Every row comes from one small tree of marks. Brackets hold a mark, then the marks that hang from it, in the order of their numbers. Every link used is in the known rows. Which tree was each row made from?
Known rows
[q_651 [q_159 q_337] q_610]: [  7.6 -11.2 -16.7  29.4   7.5  15.4 -33.0 -13.1  32.6 -14.1 -16.8  45.6
 -31.4  31.8  -2.1  25.1 -27.1  29.3  17.5 -25.6  26.8  10.0  31.4]
[q_355 [q_34 q_587 [q_625 q_717]]]: [ 37.7 -16.3 -16.4   7.7  -3.0  10.3  -2.5  23.1 -17.8   1.1  30.1  33.9
 -15.7   5.0   1.2 -30.2   2.8  42.6  38.2 -14.7 -16.1  38.7   6.3]
[q_34 q_355 q_587 [q_625 [q_717 q_651]]]: [ 23.5 -30.1 -26.7   8.4   8.6  27.8  15.7  55.0 -10.7 -12.3  16.3  17.6
 -33.7  33.7   7.0 -45.4   9.7  71.2  17.6 -10.4 -17.8  40.1  21.1]
[q_355 [q_34 q_587 q_625]]: [ 34.2 -24.4 -22.6   2.0   3.6   6.7   0.6  16.2 -10.5  -3.5  31.0  36.0
 -18.0   0.4  -1.5 -31.9   1.8  38.7  44.7 -23.3 -13.6  38.3   3.1]
[q_651 q_159 q_610]: [  8.3  -6.6  -3.7  31.3   3.0  10.4 -25.7 -18.5  29.2 -14.4 -15.5  53.1
 -29.2  31.1  -0.9  11.9 -24.8  36.8   9.5 -26.3  34.5   9.8  17.5]
[q_610 [q_651 q_159]]: [  3.4 -29.3  11.3  12.8  -8.1  21.5 -24.8  -0.5  21.9  -2.8  -1.2  35.1
 -37.3  27.1   1.6  22.7 -13.1  26.8  16.3 -23.0  36.9  15.2  14.7]
[q_159 q_337 [q_651 q_610]]: [ -4.7 -15.4 -22.6  30.8   4.8   9.9 -36.0   9.2  25.7  -4.6  -9.2  37.8
 -29.6  28.8 -10.7  31.2 -39.7  19.9  33.7 -44.2   5.6  -0.8  37.7]
[q_34 q_355 q_587]: [ 13.8 -35.1 -27.6  -3.4   2.6  31.2  10.0  41.1  -7.4 -11.2  16.1  31.2
 -28.7  36.4  15.2 -23.8  -4.5  54.3  26.3 -24.9 -11.8  26.2  12.9]
[q_729 q_799]: [ 16.0  -1.2  -8.6  24.2 -14.8  33.7  -6.7  20.0 -14.3  -6.6  19.2  23.5
  -8.5  46.6  -0.8  13.5  -5.7  47.2  -8.6 -36.1  15.9  26.9  -0.6]
[q_159 q_337 q_651]: [ -1.2 -23.9 -26.9  20.9  -5.2  19.5 -34.6  18.4  19.9   1.2  -5.4  20.0
 -19.4  26.8  -6.8  33.6 -32.0  17.5  34.4 -42.3   2.7   2.1  45.2]
[q_355 [q_34 q_587 [q_625 [q_717 q_651 q_799]]]]: [ 34.8 -18.6 -15.5  16.1   0.8  15.2  -0.8  23.4 -11.5  -2.1  28.4  30.4
 -15.0   3.7   1.6 -26.3   7.4  52.3  31.0 -18.1 -11.5  33.4  12.7]
[q_717 q_651 q_799]: [  6.5 -15.2   0.4  37.0  -0.6  39.4 -15.9  15.1  16.9  -9.6  14.0  17.1
  -2.1  30.4   5.7  14.4   4.7  59.0 -11.4 -31.7  28.9  -7.5  28.9]
[q_651 q_159]: [ 12.9 -18.7  -9.3  16.2 -11.2  24.1 -23.9  -5.8  21.3  -6.6 -10.5  28.4
 -14.7  29.0   4.5  14.6 -14.5  34.3  10.1 -23.8  29.9  13.9  28.3]
[q_625 q_34 [q_717 q_651 q_799]]: [ 20.0  -2.9   2.2  24.1  -6.0  44.7 -25.1  38.2   6.6   6.0  25.4   9.3
  -0.7  50.0  14.9   0.1   7.5  52.3  -6.2  -3.2  19.4  -1.6  39.2]
[q_34 q_355 q_587 [q_625 [q_717 [q_651 q_159]]]]: [ 23.7 -33.1 -30.8   9.4   8.1  27.7  14.5  46.4  -4.4 -13.6   6.1  17.4
 -37.5  32.0   7.6 -42.1   7.2  72.1  17.8 -10.5 -12.6  42.5  26.5]
[q_625 q_717]: [ 22.1   7.8  14.6  24.6 -25.3  33.6 -26.9  32.1 -10.8   9.0  17.4  26.2
   0.6  42.2   8.1   6.7  -5.3  39.0  -5.2  -5.0  10.0   7.1  17.4]
[q_355 [q_34 q_587 [q_625 [q_717 [q_651 q_610] q_799]]]]: [ 33.4 -14.3 -13.1  21.4   5.8  10.0  -1.8  18.2  -8.9  -5.0  26.7  38.7
 -19.8   4.9  -0.6 -28.1   3.7  52.8  31.6 -19.1 -10.1  32.1   8.7]
[q_625 [q_34 q_355] [q_717 q_651 q_799]]: [ 21.3 -19.8  -5.6  19.5  -0.9  51.7 -19.9  51.9   4.7   8.0  17.9   9.7
  -3.8  54.6  17.7  -5.7   7.4  63.0  -2.8   0.4   9.5   4.6  39.7]
[q_355 [q_34 [q_625 [q_717 [q_651 q_610] q_799]]]]: [ 34.5 -12.3  -1.5  27.7   1.4  13.9 -17.8  15.7  -5.1   4.6  22.6  37.3
  -5.6   6.9  -6.3 -14.9   0.9  46.4  22.3 -13.9  -2.1  23.5   7.9]
[q_34 q_355 q_587 q_625]: [ 20.2 -38.7 -42.2  -7.8   7.9  24.9  17.9  41.4  -1.4 -11.6  18.9  22.8
 -33.3  26.9   3.1 -47.3   6.5  56.2  37.3 -26.7 -18.0  42.7   8.6]

Which tree is each row?
[ 19.3 -21.1 -17.5  12.8   4.2  47.9  -4.3  54.7   0.2  -1.5  22.7  10.9
 -18.4  52.2  22.6 -18.6   9.9  69.1   5.7  -4.4   1.4  13.2  39.5]
[q_625 [q_34 q_355 q_587] [q_717 q_651 q_799]]
[ 37.0 -17.8 -12.1  13.0   4.5   9.6  -1.6  25.2 -17.9  -3.8  29.8  31.8
 -17.6   4.9   2.0 -30.5   3.7  48.1  31.4 -11.9 -13.9  35.5  12.7]
[q_355 [q_34 q_587 [q_625 [q_717 q_651]]]]
[ 24.6 -27.9 -32.0   0.2  -1.3  29.5  13.9  52.1 -10.2  -5.1  16.8  21.3
 -29.6  33.9   6.2 -45.1   8.7  62.5  27.1 -14.0 -21.3  43.6  12.2]
[q_34 q_355 q_587 [q_625 q_717]]
[ 23.8  -2.8  -9.0  21.6 -20.3  32.3 -16.0  23.0   7.4   8.6  19.9  15.9
  -0.7  28.1  -5.3 -11.1  10.3  45.3   9.8 -20.9   7.7  20.5  11.5]
[q_34 [q_625 [q_717 q_799]]]
[ 34.3 -17.2 -13.6  19.2   9.1   4.2  -3.1  13.9  -8.2  -8.7  16.7  40.5
 -26.6   4.5  -0.2 -27.7  -2.3  50.2  31.5 -13.2  -6.6  36.9  13.8]
[q_355 [q_34 q_587 [q_625 [q_717 [q_651 q_159 q_610]]]]]
[ 19.2 -26.7 -29.8  17.6   9.3  31.5  15.0  46.3  -0.1 -12.1  13.1  23.4
 -34.1  32.8   4.8 -41.0  11.6  77.1  16.8 -19.6 -13.2  35.7  17.4]
[q_34 q_355 q_587 [q_625 [q_717 [q_651 q_610] q_799]]]
[ 34.1 -21.9 -18.6  17.8   1.0  14.1  -2.2  14.4  -5.2  -3.9  17.9  29.8
 -18.6   2.0   1.4 -22.7   4.9  53.6  31.6 -18.2  -6.1  36.7  17.6]
[q_355 [q_34 q_587 [q_625 [q_717 [q_651 q_159] q_799]]]]
[ 18.8  -8.4  -2.1  26.0  -5.8  43.7 -26.8  26.6  16.4   3.0  10.4   9.4
  -5.8  48.2  15.7   5.4   4.1  54.4  -5.6  -3.2  27.1   2.7  46.9]
[q_625 q_34 [q_717 [q_651 q_159] q_799]]
[ 17.7  -6.8 -21.5  25.5   1.8  20.8   6.0  17.8   9.4 -17.3  12.7  22.6
 -32.1  24.7   2.2 -27.5   9.7  64.5  12.3 -23.9   6.7  30.1  21.6]
[q_34 q_587 [q_625 [q_717 [q_651 q_159 q_610] q_799]]]
[ 20.4 -24.7 -10.5  22.6  -0.8  50.8 -21.0  40.2  14.5   4.9   3.3   9.7
 -10.0  52.4  16.9  -0.1   3.5  64.8  -2.5  -0.6  17.3   8.3  47.8]
[q_625 [q_34 q_355] [q_717 [q_651 q_159] q_799]]
[ 35.7 -17.3 -18.5  11.0  -6.2  16.3  -2.0  19.9 -11.7   2.9  29.3  32.7
 -12.5   3.7   0.0 -26.0   6.8  45.9  38.0 -21.0 -14.1  36.2   6.8]
[q_355 [q_34 q_587 [q_625 [q_717 q_799]]]]
[ 20.6 -34.7 -34.8  14.2   4.0  35.5  14.0  42.4   4.4 -11.7   4.5  14.3
 -33.0  30.5   6.7 -36.0  12.3  78.0  17.4 -18.4  -9.5  39.7  26.6]
[q_34 q_355 q_587 [q_625 [q_717 [q_651 q_159] q_799]]]
[ 19.8 -10.7 -23.6  20.4  -3.0  25.2   7.0  22.1   7.0 -14.5  14.3  13.5
 -27.3  24.1   3.6 -26.7  12.5  63.2  12.2 -23.1   5.1  31.7  25.7]
[q_34 q_587 [q_625 [q_717 [q_651 q_159] q_799]]]
[ 19.3  -6.7 -12.0  34.0  -2.7  27.9 -19.5  17.2  17.1  -3.1   5.7  17.0
 -14.0  28.1  -6.5  -2.8   4.2  51.3   3.8 -17.4  14.4  18.0  28.6]
[q_34 [q_625 [q_717 [q_651 [q_159 q_337] q_610] q_799]]]
[ 21.8 -18.8 -23.8   2.8 -10.2  50.9  -6.9  50.3   2.1   8.6  24.5  16.1
 -13.0  51.5  20.5 -18.3   8.8  57.4  19.9 -10.1  -3.4  18.0  27.5]
[q_625 [q_34 q_355 q_587] [q_717 q_799]]
[ 16.7   0.7  -5.7  24.4   5.5  34.6 -10.4  34.5   6.3  -7.5  27.4  23.1
 -21.7  48.8  18.2 -14.3   5.6  60.5   1.9  -8.6  14.0   5.2  33.9]
[q_625 [q_34 q_587] [q_717 [q_651 q_610] q_799]]
[ 21.5  -2.3 -15.2   6.8 -15.6  43.5 -12.0  35.8   3.7   6.9  31.5  15.2
  -9.6  46.9  18.4 -12.2   9.2  47.5  16.2 -13.0   6.6  12.5  27.3]
[q_625 [q_34 q_587] [q_717 q_799]]
[ 23.8 -22.7  -9.0  22.9   6.9  28.2  -7.8  47.1  -2.1  -1.5   8.1  24.8
 -18.9  37.9  -2.2 -28.0   2.3  62.2   5.3  -5.0  -4.8  26.2  16.7]
[q_34 q_355 [q_625 [q_717 [q_651 q_610]]]]
